Every row comes from one small tree of marks. Brackets hold a mark, then the marks that hang from it, in the order of their numbers. Every link used is in the known rows. Which tree was each row made from?
In the rows, 128 means zero.
Known rows
{j376 j915}: [135 143 104 123 160 114 141 103 108 108  99 128 122  80 124  96  94 140
 131 160 149 130 120]
{j376 {j387 j404}}: [136 123 146  82 140 118 167 122 138 168 107 137 121  90 143 101 120 174
 149 124 152 128 140]
{j376 j387 {j915 j266}}: [146 136  80  94 153 125  93  97 122 125 113 110 131  98 139 135 114 114
 154 167 115 139 121]
{j915 {j266 j567}}: [109 138  99 155 175 135 127 115 116 110 122 139 129 136 112 112 127 129
 159 139 119 127 161]
{j387 j404 {j915 j266 j376}}: [ 87 124 104 142  67 137 138 154  63 105 153 120 140 190 146 152 148 109
  29 164 103 134 169]
{j567 {j915 j266 j376 j387}}: [114 134  41 108 130 147 164 177 146 115 155  85 145 150 122 163 144  49
  87 141 111 126 109]
{j567 j376 j387 {j915 j266 j404}}: [129 130 193 180 164 143 123 119 135 134 179 158 133  94  88 126 125 131
  74  82 119 150  57]
{j387 {j915 j266}}: [107 133 117 124 134 123 136 124  60  68 128 128 142 111 105 106 111 138
  97 153 112 145 164]
{j567 {j266 j376} {j387 j404}}: [133 113 202 210  85 151 165 135 170 206 113 212 125 162 156  95 124 182
 118  64 141 120  97]
{j266 j387}: [136 144 133  78 157 101 139 115 130 123  83  83 124  61 101  95 109 164
 181 129 141 121 121]
{j387 {j915 {j266 j567} j376 j404}}: [ 68 124  83 151 140 145  70 119  90  47 186 122 139 196 103 150 144 110
  70 153  94 135 177]
{j387 j404}: [113 132 138 128 128 118 213 128 116 150 105 152 118 101 136  90 118 171
  99 128 150 125 138]
{j266 {j376 {j387 j404}} j567 j915}: [159  98 127 125 177 123 116 125 158 158 116 116 116 138 172 142 140 113
 209 105 151 113 127]
{j387 j404 {j915 j376}}: [ 98 122 134 123  83 126 138 153  74 111 142 127 132 162 136 123 128 140
  54 154 138 127 170]
{j387 {j915 j376}}: [105 134 114 110 125 120  96 141  73  71 136 106 141 134 104 106 105 129
 124 161 136 130 172]
{j266 {j376 j915} j567}: [141 120 117 174 161 136  81 106 152 123 118 140 126 149 152 115 124 135
 179 134 154 119 125]
{j567 j266 {j915 j387 j404}}: [110 131 110 107 180 147 237 135 191 118 156 173 128  91 102 103 123 121
  50  77 121 134  96]
{j376 {j915 j387}}: [143 145  71 104 101 111 164 132 150 120  88 122 117  83 111 119 100 110
 138 151 141 119 108]
{j915 {j266 j567} j376 j404}: [ 72 137  55 159 160 144 103 111 134  85 164 120 130 189 116 146 149 104
 108 144  98 124 149]
{j915 j376 j387}: [117 148  58 103  85 117 163 162 156 114 104 100 129 130 105 128 118  97
 168 143 132 108 131]
{j567 {j376 j915} {j387 j404}}: [167 133 221 194  61 121 107 122 123 194 111 179 107 109 131 129 108 153
 108 115 154 129  78]
{j915 j387 j404}: [104 142  76 100 120 108 214 127 175  97 109 137 119  75  79 101 112 143
 119 111 129 122 107]
{j387 j404 {j915 {j266 j567} j376}}: [ 86 116 113 164  92 150  93 149  72 111 169 129 134 226 144 162 158 106
  51 157 109 128 192]

Which tree is each row?
[171 136 229 106 122 129  89 110 121 119 130 186 135 108 114 105  99 145
 208 100 123 144 165]  {j567 j266 {j376 {j387 j915}}}
[128 127 133 178 113 135 140 143 116 168 118 144 114 153 148 136 113  91
  93 110 124 112 107]  {j567 {j266 {j915 j376}} {j387 j404}}
[136  86 213 205 172 164 114 153 160 203 163 166 129 159 148 111 141 164
  91  70 178 125  92]  {j266 j376 {j567 {j387 j404} j915}}
[159 129 122 112 129 109  90 108 158 132  91  82 128 100 149 129 126 143
 177 136 142 119  85]  {j266 {j376 j915} j387}
[121 113 140  92 105 129 132 130  86 128 139 135 134 130 141 132 135 148
  84 143 114 145 166]  {j376 {j387 j404 {j915 j266}}}
[151 141 198 214 114 138  59 121 128 154 125 172 122 143  89 130 117 133
 201  98 124 129 118]  {j915 {j266 {j567 j376 j387}}}
[119 134 122 106 102 117 176 129 123 158 103  99 122 117 143 140 153 146
  89 132 109 125 118]  {j915 {j266 {j387 j404}}}
[113 127  86 100  98 138 123 140 129 159 137 104 134 171 164 161 152 108
 121 153 109 125 145]  {j915 j266 {j376 {j387 j404}}}
[172 132 218 115 210 127  80 127 146 148 145 105 125  94 106 130 135 124
 184  92 153 129 112]  {j266 j387 {j567 j376 j915}}
[133 124  95  96 180  92 145 101 162  85 104  58 121  67 125 130 129 121
 176 104 123 117  66]  {j266 j376 j387 {j915 j404}}
[140  96 176 103 103 127 118 137 126 141 133 143 137 132 157 115 133 176
 137 115 149 135 150]  {j266 {j376 {j387 j404 j915}}}
[149 117 171 116 199 146 143 130 178 149 134 120 145 115 152 110 138 139
 142  76 135 128  91]  {j567 {j266 j376 j387} j915}
[136 133  91 119  65 115 204 143 152 159  95 143 107 108 140 137 124 120
  67 144 143 117 106]  {j376 {j915 {j387 j404}}}
[125 135  63 136  44 127 205 144 142 153 106 137 115 139 153 166 144  92
  46 155 109 124 105]  {j376 {j915 j266 {j387 j404}}}
[164 145 171 171 145 123  73 102 127 128 117 160 113 122 118 125 111 121
 193 137 148 126 132]  {j266 {j567 {j376 j915}}}
[128 124 202 185  79 138 111 136  80 129 156 180 125 182 130 154 152 126
  97 122 113 138 174]  {j387 j404 {j915 {j266 {j567 j376}}}}
[121 139  65  91 136 133  85 128 128 117 128  88 142 147 134 145 130  98
 189 161 107 127 144]  {j915 j266 {j376 j387}}
[140  89 185 124 128 141  77 134 135 144 147 153 132 168 155 123 144 170
 160 107 153 128 173]  {j266 {j376 {j387 j404 j915}} j567}
[103 121 110  78 158 123 110  99 103  69 158 125 140 100  99 117 121 152
 100 138  99 153 149]  {j376 {j387 {j915 j266 j404}}}
[170 135 156 131  76 127 110 112 130 179 124 151 118 135 166 172 143 110
 137 146 113 138 109]  {j567 {j376 {j387 j404} {j915 j266}}}
[ 95 130 118  72 129 109  77 119 107  63 148  67 133 116  94 131 128 145
  87 143 115 130 136]  {j266 {j387 {j915 j376 j404}}}
[126 133  60 143  71 127 184 152 178 119 100 126 139 140 127 139 141 105
 174 116 109 118 105]  {j915 {j266 j376} j387}
[169 132 169 100 189 139 111 126 134 143 156 124 142  94 125 136 131 103
 173 111 124 149 107]  {j567 {j376 j387} {j915 j266}}
[140 135  79  96 190 105  60 126 118 101 106  32 116 124 118 157 127  68
 209 147 129 104 133]  {j266 j387 j567 {j915 j376}}
